Each row was made from one walk, in order. Every step used is in the known rows, and no mark comes twice. Write each row's walk.
In the rows, 128 means zero.
Known rows
zasu/liluv/datav/noza: [129 131  95 168 174 141 149 125 144 140 194 136 147 117 130  98 161 109
 185 181 139  95]
piba/zasu/liluv/datav/noza: [121 147  93 167 178 124 143 111 121 172 178 136 134 111 146 126 168 126
 185 175 138  62]
kera/noza/datav/piba/zasu/liluv: [ 93 153  83 139 160 124 153 183 101 167 146 123  91 116 159 183 113 117
 154 142 126 105]
zasu/piba: [153 111 129 160 144  80 152 122 121  91 189 168 124 178 123  68 130  75
 116 125 138 112]
datav/noza/kera: [119 134 140 133 166 169 142 146 142  68 150 103 134 174 120 120 151 116
 134 158 143 153]
piba/zasu/liluv/datav/noza/kera: [105 157  96 143 192 163 119 117 109 157 156 116 131 131 131 134 151 136
 169 177 135  78]
zasu/liluv: [116 143  77 190 179 111 165 128 105 140 189 131 114 158 153  92 140 105
 171 185 158 118]
piba/kera/noza: [117 131 131 162 106 116 170 154  96 132 129 124  78 192 174 116 157  81
 132 172 168 180]
piba/datav/noza/kera: [101 127 139 134 164 135 154 134 120  71 143  88 108 194 131 142 139 125
 145 145 169 170]
zasu/noza/kera/piba: [101 177 101 137 139 188 107 171 118 111 123  97 140 174  93 148 115 156
 131 115 134 149]
piba/kera/noza/datav: [ 93 123  96 139  90 119 149 184 102 162 118 115  68 165 158 138 135  85
 142 148 168 177]
datav/noza/kera/piba/zasu: [110 170 144 110 168 163 137 159 112 103 110  81 128 176 130 192 142 157
 144 133 155 140]
liluv/zasu/piba/kera/noza/datav: [133  90 142 162  73  63 172 126 109 116 160 153  83 179 129 116 114  39
 139 150 166 154]
noza/zasu/piba: [159  86 145 158 155  72 182 107 108 107 196 131 135 152 149  75  97  69
  98 144 159 120]
piba/datav/noza: [118 118 138 160 149  92 181 128 136  88 164 110 111 173 146 133 156 115
 162 139 174 153]
datav/noza/kera/piba: [119 158 145 113 163 175 142 169 128  79 124  83 137 183 117 171 136 142
 143 135 155 167]
liluv/zasu: [132 115 137 203 111  90 171  97 127  93 217 140 143 155 151  79 153  57
 164 164 177 141]
piba/datav: [107 126 111 172 141  87 162 126 105 113 176 119 112 177 160 107 143 102
 157 129 181 152]
zasu/noza/datav/piba: [119 143  75 138 114 150 111 189 178 137 169 127 141  95  80 143 129 124
 147  79 104 109]
piba/kera/noza/zasu: [123 109 145 162 114 104 194 141  86 142 133  96  85 173 192 121 126  76
 114 186 182 185]
noza/datav/piba: [125 135  89 121 129 133 122 188 155 135 182 123 138 104 115 145 130 102
 151  85 133 126]
noza/zasu/piba/kera: [165  85 152 149 126  65 183 110 105 130 165 118 109 172 147  95 108  69
 101 151 174 147]
zasu/noza: [119 138  93 186 126 134 136 139 149 118 175 139 137 140 113  82 154 115
 139 133 125 117]
liluv/zasu/noza/kera/piba: [113 155 132 170 111 158 135 129 126  93 160 106 149 170  97 140 119 116
 152 138 155 155]

Write each row's walk
[118 150 141 139 141 102 180 158 117 104 133  88 121 183 144 191 137 146
 172 113 189 169]
kera/piba/datav/noza
[128 124 106 171  87 123 135 144 176 116 199 133 149 101  84 134 129  87
 165 108 128 119]
liluv/zasu/noza/datav/piba
[ 89 194  94 133 189 159 123 152  58 154 119  85 114 187 144 183 110 162
 156 148 164 127]
noza/kera/piba/zasu/liluv
[129 133  96 112 102 126 122 193 149 159 150 109 111 127 112 164 140 100
 156  92 147 152]
noza/datav/piba/kera
[136 122 130 159 178 138 182 140 103 143 190 116 140 101 176 126 104  89
 130 182 140 120]
kera/noza/zasu/liluv/datav/piba
[102 145 106 128 134 127 141 188 112 146 147 129 106 113 157 174 125 108
 133 110 125 115]
kera/noza/datav/piba/zasu
[152 148  99 147 148 143 128 142 134 171 185 133 136 126 123 127 157 106
 181 155 137 117]
zasu/liluv/datav/piba/kera
[157 118 120 148 157 126 163 125 121 183 189  96 143 107 146 133 121  95
 155 171 162 128]
noza/zasu/liluv/datav/piba/kera
[160 110 139 148 111  75 151 126 115 118 157 156  94 202 121  91 143  77
 123 132 153 142]
zasu/piba/kera
[ 97 186 115 118 160 164 112 156  72 135 118  88 129 183 141 173 122 151
 136 117 163 140]
noza/kera/piba/zasu
[109 156  92 180 131 116 130 121 125 150 161 135 125 133 133 113 160 131
 141 130 124  82]
piba/zasu/noza
[124 117 100 186 188  96 195 113  95 153 193  97 126 134 176  96 103  94
 145 198 176 126]
noza/zasu/liluv
[101 150  96 156 144 181 105 147 133 100 150 118 136 164  96  96 130 126
 121 135 118 134]
zasu/noza/kera
[149 109 151 149 113  81 170 139  98 108 136 159  75 210 143 102 131  70
 108 152 145 153]
zasu/piba/kera/noza
[147 150  94 158 172 146 129 139 135 150 211 144 160 105 125 109 148 107
 176 147 125  95]
zasu/liluv/datav/piba
[107 187  89 161 171 105 160 143  73 179 139 107 114 160 165 181 130 153
 180 148 170 105]
kera/piba/zasu/liluv
[167  80 169 147 160  81 201 112 147  79 180 119 136 146 135 103 118  83
 108 155 151 123]
datav/noza/zasu/piba
[135 107 158 126 166 100 155 122 121  55 150 126 102 213 104 124 115 108
 120 125 148 144]
zasu/piba/datav/noza/kera
[126 103 118 128  98  85 150 165 104 138 127 151  66 186 128 121 113  70
 115 129 144 149]
zasu/piba/kera/noza/datav
[ 93 165  94 155 150 161 104 129 110 134 139 116 123 155 117 122 142 143
 124 132 121  97]
piba/zasu/noza/kera
[134 165 114 119 141 198  69 142 146 141 173 133 176  96  86 135 152 138
 133  92  91  78]
liluv/datav/piba/zasu/noza/kera
[118 146  85 120 133 121 117 177 137 162 167 122 129  98 126 168 137 118
 154  82 130  98]
noza/datav/piba/zasu
[103 174 117 121 154 175 118 170  89 106 131  89 137 190 129 149 116 138
 134 121 165 171]
noza/kera/piba
[115 109 140 174 150 110 199 138  87 116 169 111 118 141 200  97 110  74
 104 181 165 155]
kera/noza/zasu
[ 81 125  85 149 125 128 150 185 107 137 150 130  99 133 161 119 120  85
 134 137 148 143]
kera/noza/datav
[ 89 168 118 120 157 152 128 162  74 105 123  77 120 210 136 172 105 147
 143 110 185 184]
noza/kera/piba/datav
[149 142 157 141 115 129 163 172 126 111 142 124 101 171 153 155 157  92
 130 140 140 172]
datav/piba/kera/noza
[116 141  95 145 190 180 126 132 130 128 174 120 145 136 114 106 145 118
 171 184 135 109]
zasu/liluv/datav/noza/kera
[125 126 129 121 152 194 105 139 151  99 173 122 166 128 106  96 160 109
 141 140 132 125]
liluv/datav/noza/kera
[173  78 161 127 120 110 159 112 152 130 173 128 145 124 118  99 143  79
 125 146 151 122]
liluv/datav/noza/zasu/piba/kera
